Known rows, with every step that occurs
galot-venit-banen-kisur: [  3  -3  16  16  -5  -7  -1   2 -13  -1  27  -9  11  15  -6  17   2   1
  -6  -1   4 -16 -28 -17  -3  -1  -2  -8  23   6]
bolos-tabarel-venit: [ -5 -13 -23  -7 -30 -23 -11  11 -11  -5   1   2  16   1   3  13  -4  12
  13  -7  12   0  -4  22  18  21  -1  10  32 -21]
tabarel-venit-banen-kisur-galot: [ -2 -13  -7   0 -10 -31  14   4   2  -6  24 -20   2   3  10   6  -3  21
  -8 -10  12 -14 -15  -1  10   9  -2   3  22  10]
venit-galot-kisur-tesu: [ 12  20 -14   0 -12   6  -9   8  20 -18 -18 -23 -14   7 -22  -3  -7  13
   9  13  -5  28  13  -8  12  -9  41  -7   1 -13]
galot-kisur-tesu-fufi: [ 23   1 -11   1 -16  -5 -21  -2   9 -26  32  -1   4  10 -12  18  -5  26
   8   3  -8  32 -10 -13  11  -5  38 -14   8  -6]
kisur-banen-bolos-galot-venit: [ -7   7  15  27 -13  -4 -10   9 -12 -22  25  -5  10  10 -13   5 -35  10
   4 -23 -39  -1  -7  -7  10  -8  -6   7  -5 -32]
galot-venit-banen-kisur-tesu-munupa: [  2  13  22  15  -5   0  -8   4  -9   6  32  -4  14  14 -10  28  -6   0
  -6   9   6  -2 -12  -9 -29 -16  31 -14  18   5]
kisur-galot: [  4 -16 -15  -5  -3   1   4  -3   6 -12  21   3  -6  -5 -24  -6 -12  28
  25 -14 -18   4 -14   0  25   8   9   2  16 -17]
bolos-tabarel-venit-galot: [ -5  -1 -23 -10 -29 -13  -7  26   4  -5 -27 -18  13  -4  -2  -6 -12   7
  14  -1  -3   8   7  34   8  14   2   1  21 -20]
tesu-kisur-banen: [ 25  -2  -9  -2   9   0   1   2  -3  -2  28 -19  21  19  -7  13   9  -7
  14 -22 -26  10   7   5  19 -21  14  -7   7  -6]
kisur-banen: [ 14  -7 -14  15  -2   5  -1  -7   2  10  21 -15  14   4 -11   8  -8   0
   5 -22 -19   3  -4  10   8  -4   7   7   8 -12]
fufi-tesu: [  3   2  12  13  -3   6  -9  -8 -18   2  25  -7   7   1  -9   0  11  24
   9   8  -6  12   0   2  24  23  -5   7  -3 -24]
venit-galot-kisur: [  6   2 -18   9 -26  -3   1  17  22 -27  -9 -20  -6  -8 -26 -11 -13   6
  11   3  -7   1  10   3  21 -13   6  -8   6  -8]
tabarel-bolos-banen-venit: [-15  -5  31 -15   4  -7  -1 -16   3  -1 -17  18  -7  16  15   1 -31   3
  14  21  28  -4  -4  25   9  16 -10  -5  13  -8]
fufi-tesu-kisur-galot: [ 15   0   1 -13  15   0   2   6  -9 -22  36   1  -2   7 -14  -8  15  30
  27  -7 -26  13   0  -4  40   9   7 -15  -4 -16]
banen-kisur: [  5  -8   0  17   4   0  -5 -15   3 -10  19 -25   6  -2  -3  24  -1   7
 -17   5  12  -4 -25 -11   2   5   7  14   9  -9]
munupa-tesu-kisur: [ 19   1   6 -18 -13  16 -15  -2 -27 -12  27  -1  12   9 -12   0  17   5
   4   9  -8  21  24  -6  14  -6  -5 -10   5 -21]
bolos-tabarel-venit-galot-kisur-banen: [ 13   2 -48  15 -25 -21   3  32  26 -19  -5 -12   3 -11  -7  -3 -17  -8
   2 -28  -7 -12   9  32  13  -2   2  -3   3  -6]
bolos-galot-venit: [ -5  11   3  16 -13   9  -6   7 -25 -17  19  -9   8   9 -22   9 -24  10
  17  -9 -31  10 -13 -13  18 -15  -2  -7  15 -36]
bolos-banen: [ -6   7  23   1 -22   8   1   1   3   9 -10 -17   2   2 -18   8  -8  19
  19  15  -8  13  -7  11   2  -7  -8  -1  21 -14]
bolos-tabarel: [  6 -14 -15  -2  -6   3 -14   7  -2   0   4  11  11   3 -13  10 -18   9
  23  -4  -2   5 -19  17  22  22   5   5  22 -24]
galot-venit-tabarel-bolos-banen-kisur: [ -8   7  21   6  -6 -17 -12   7  11 -16  -5  -5   2 -11  -6  27  20  -6
 -10   9  12 -37 -39   4  -7   0  -2 -11  14   0]
bolos-banen-kisur: [ -3   7  21  16  -5   4   2  -5  14  -2  -1 -31  -1  -3  -8  25  -4  13
 -15  16  10  -1 -26   0 -10  -3  -6   8  11  -4]
tabarel-venit-galot: [-10   1 -12  -7 -33 -14  -1  13   0  -6 -21 -34  14  -1  -2  -8  -1  11
   6   5  -6  11  18  22   4  -5   6   1  21 -12]
munupa-tesu: [  7  -3   1   1 -27  19 -19 -12 -22   0  26   5   1  -8 -17  -7   1  14
  -5  10   2  11  12   3   2  13 -16   5   3 -30]
tesu-kisur: [ 15  -5   5 -16   0   0  -3   1 -13 -12  17 -17  19  22  -9  12  14   5
  22   3 -13  21   7  -8  28 -17  14 -10  19 -12]
munupa-tesu-kisur-galot-venit: [ 18  -3  -6 -20  -8  17 -14  12 -22 -40  45  32  -8  -1 -34 -15  12  18
  24 -19 -33   5  -5 -13  11  -3  -2 -29   9 -26]
bolos-banen-kisur-tesu-fufi: [ 13  13  23   2   0   5 -22 -10  11  -7  17 -23   8  10   0  35  -4  29
 -11  19  -7  34 -30  -1 -19   0  34  -7   6  -3]
venit-tabarel: [  3  -1 -10   9 -22  -9  -8  -2   2   2  10 -11  18  -1  -9  12  20 -12
   7  16 -14  -2 -17  -2  22   6  10  10  25  -9]
kisur-galot-venit-tabarel: [  5  -2 -19   4 -19  -5 -11  14   3 -25  28  21   2  -8 -30  -3  18  -2
  24 -11 -38 -18 -37 -10  18   5  11  -7  25 -14]

Rows
[ -5  -5  12  -5   5  -8  -5  12   9 -32  11  16 -19 -12 -23   7  -5  24
   9 -20  -5 -28 -41   1  -2   2  -1 -23  10 -12]  tabarel-bolos-banen-kisur-galot-venit
[  4  -8 -19   5   2 -35  -5  -6  19 -20  11  24   1   3  16   4  -2 -35
  -4  -3  21 -39  -8  17  31  12   7  -1   3   4]  galot-kisur-banen-venit-tabarel-bolos
[ -7   0   2   1   2  11  -3 -10   7  -8 -19  -4   1  16   1 -18 -34  -5
  10  20  -3  17   4  21   9  14   5   1   6 -13]  banen-venit-galot
[  1   0 -15  18  15 -21   8 -12  10 -24  15   8  -8  15  20   4 -51 -17
  -6 -12  17 -13   7  14  35   2  -6   0 -12 -12]  tabarel-bolos-galot-kisur-banen-venit
[ -3 -12   0 -10  -9 -29 -13   1   2   1  -2  -3  18  -4   0  11  19 -11
   9   6  11 -26 -11  11  29   9  14  -4  21 -10]  venit-tabarel-bolos
[ 16  10  -8  -2  -7   0 -19  -4  18 -35  10   6  -4  19   1   1 -30  13
   5  18  -6  36  -3   4   5   5  39 -18  -3  -2]  banen-venit-galot-kisur-tesu-fufi
[  2   3  -8   9 -26  -4 -18   9  -7 -16  21  12  15  -2 -21   9  27 -15
  17   3 -27 -13 -28 -10  13   1  10  -3  30 -12]  galot-venit-tabarel
[ -6 -20  25  -3 -17 -23 -14  16  -2   9   2  15  15  19   1   0 -30  15
  18   4   5  -7  -8  16  20  34  -7  12  17  -8]  venit-banen-bolos-tabarel
[  3  24  22   6   8  11 -10 -13  11   4  -8 -33 -10  12  -7  31   1  20
 -13  22   9  25 -20 -11 -15   1  30   8   5  -8]  bolos-banen-kisur-tesu
[-11   0  23  -4 -11 -21   1  17 -33   9   7  -8  16  25  -4   4 -20   5
  22  -7  -5 -11  -1  -1  25 -11  -8 -27  22 -13]  tabarel-bolos-galot-venit-banen
[ 11  16   6   4  25  12   1  -1   1  -9   3  -9   7  24  13 -17 -14 -13
   5   5 -22  18  19  25  16  12   3 -10 -22  -8]  fufi-tesu-kisur-banen-venit-galot
[  7 -13 -13   9  11  -2   3 -10  15 -21  27  -9  -9  -9 -14   7 -10  23
  -5 -10  -2  -7 -32  -8  12  12   9   8   7 -10]  banen-kisur-galot
[  3  -4   3  24 -22 -17  -5  17  32 -27   2 -15  -2  -5 -12 -13 -28   6
  -5 -14 -16 -13  13   9   7  -3   0  13 -17  -6]  venit-galot-kisur-banen-bolos
[-11   4  23 -12 -21 -21  -8  10  10   9 -23 -10   8  -5  -5  12  14  -1
  12  19   8 -17 -12  22  13  -1  -3 -10  20  -3]  venit-tabarel-bolos-banen
[ 12   7  -4  -3  19  10   4  -3   9 -10  -5 -12   9  26   8 -11 -24 -19
  10   0 -22  16  14  23  11  -6  12 -11  -5  -3]  tesu-kisur-banen-venit-galot
[ 19  -3 -29  26 -12  -6   4   5  17 -13  28 -10   0  -3 -17   6  -7  -3
   4 -25  -9  -9   0   1  18 -12   3   2   2  -6]  galot-kisur-banen
[ -8  -3 -15   3 -47 -36  -9  35  25 -43 -20  -4  -3  -9  -6 -10 -21  14
   4   0   9 -14  16  20  19  12  -4   8   5 -12]  banen-bolos-tabarel-venit-galot-kisur
[ -4   2  18  20 -14   2  -5   4 -12   6  37  -1  19  -9 -12   9  -4  13
   8  12  -4  -1  10  18   5   3  -4  -1   1 -18]  fufi-tesu-munupa
[  3 -11   8  -5 -13  -6   3  18 -15   0  29  17   0  17 -23 -13  -7  19
  37 -16 -25  -9 -18  -8  15   1  -1 -24  31   0]  kisur-galot-venit-banen
[-17   4  12  17 -49 -50  10  20  -3 -25   8 -27   5  12  15   4 -32  16
  -6   6  10  -7  28 -10  35  -9 -19  12   9  -6]  tabarel-venit-banen-bolos-galot-kisur
[  4  10 -20  31   6  -7  11 -14   9 -24  23   1  -7  17  12   3 -53 -17
  -4  -5  -2   2   4   4  30   0  -6  10  -9 -14]  bolos-galot-kisur-banen-venit
[  7  -7  -9  16  14   5   0 -26   1  -2  22  13   4  19  11   0 -30 -16
   5  -6  -1   3  -7  14  10  15   2  12   3 -11]  kisur-banen-venit
[ -3  -4  -4  17 -38 -34  -2  21  26 -32   0 -19   4  -6   1 -10 -19   9
 -11 -16  -6 -16  23  14   6  -4  -1  15  -9  -2]  tabarel-venit-galot-kisur-banen-bolos
[ 15   7 -13   5  10 -10  -1 -10   5 -10  23   6  20  25  18  11  10 -41
   5   7 -16  -1  -8   8  24   5  14   4  11   4]  tesu-kisur-banen-venit-tabarel
[ -2   2 -37   1 -39 -25  -2  32  19 -31 -17  -8  -1 -11 -10  -7 -12   6
  10  -4   8  -7  12  23  20   3   0  -4  16 -10]  bolos-tabarel-venit-galot-kisur
[ 13  -1  12 -22 -15   2  -5  19 -32 -10  41  24   2  17 -20 -18  11  13
  28 -12 -25  -2   5 -11  11  -3 -11 -35  17  -5]  munupa-tesu-kisur-galot-venit-banen
[ -4   3 -26   5 -46 -23   4  23  17 -32 -14 -26  -2 -10 -11  -9  -3   7
   4   0   3  -3  19   9  17 -13   0  -3  17  -6]  tabarel-venit-galot-kisur
[ 13   1   2 -10   9   6  -8  16 -19 -38  46  24  -4   8 -28  -9  19  26
  36 -21 -40   3 -13 -13  29   4   6 -28   3 -21]  fufi-tesu-kisur-galot-venit
[ 17  -8  -7 -18   1   5  -4  17 -10 -39  36  21  -3  10 -33  -4   9  20
  40 -26 -39   3 -18 -15  22 -13  15 -27  21 -18]  tesu-kisur-galot-venit
[  5  18  -7   9 -24   2  -5  19  21 -12   2 -16  -1  -3 -24   5 -20   4
   6  14  -1  14  20   8  -6 -26  37 -13   2  -6]  venit-galot-kisur-tesu-munupa
[  1  26  20  14  12   1  -6  -2 -19   6  14 -31   3  30  -1  25 -15   8
 -10  11  -4  19 -16 -28   0  -5  29  -5   7 -10]  bolos-galot-venit-banen-kisur-tesu
[ 12   9   4   8  15   9 -15 -22   3  -2   9 -27  -3  13  -6  29   4  13
 -17  13  12  24 -19 -21  -2   7  41  12   5 -13]  banen-kisur-tesu
[  1 -15 -16  -3  -5 -32   8  13   5  -6  20  -2   2   3   9   8 -13  19
   0 -14  15 -18 -26  13  14  28  -1   1  23   4]  bolos-tabarel-venit-banen-kisur-galot
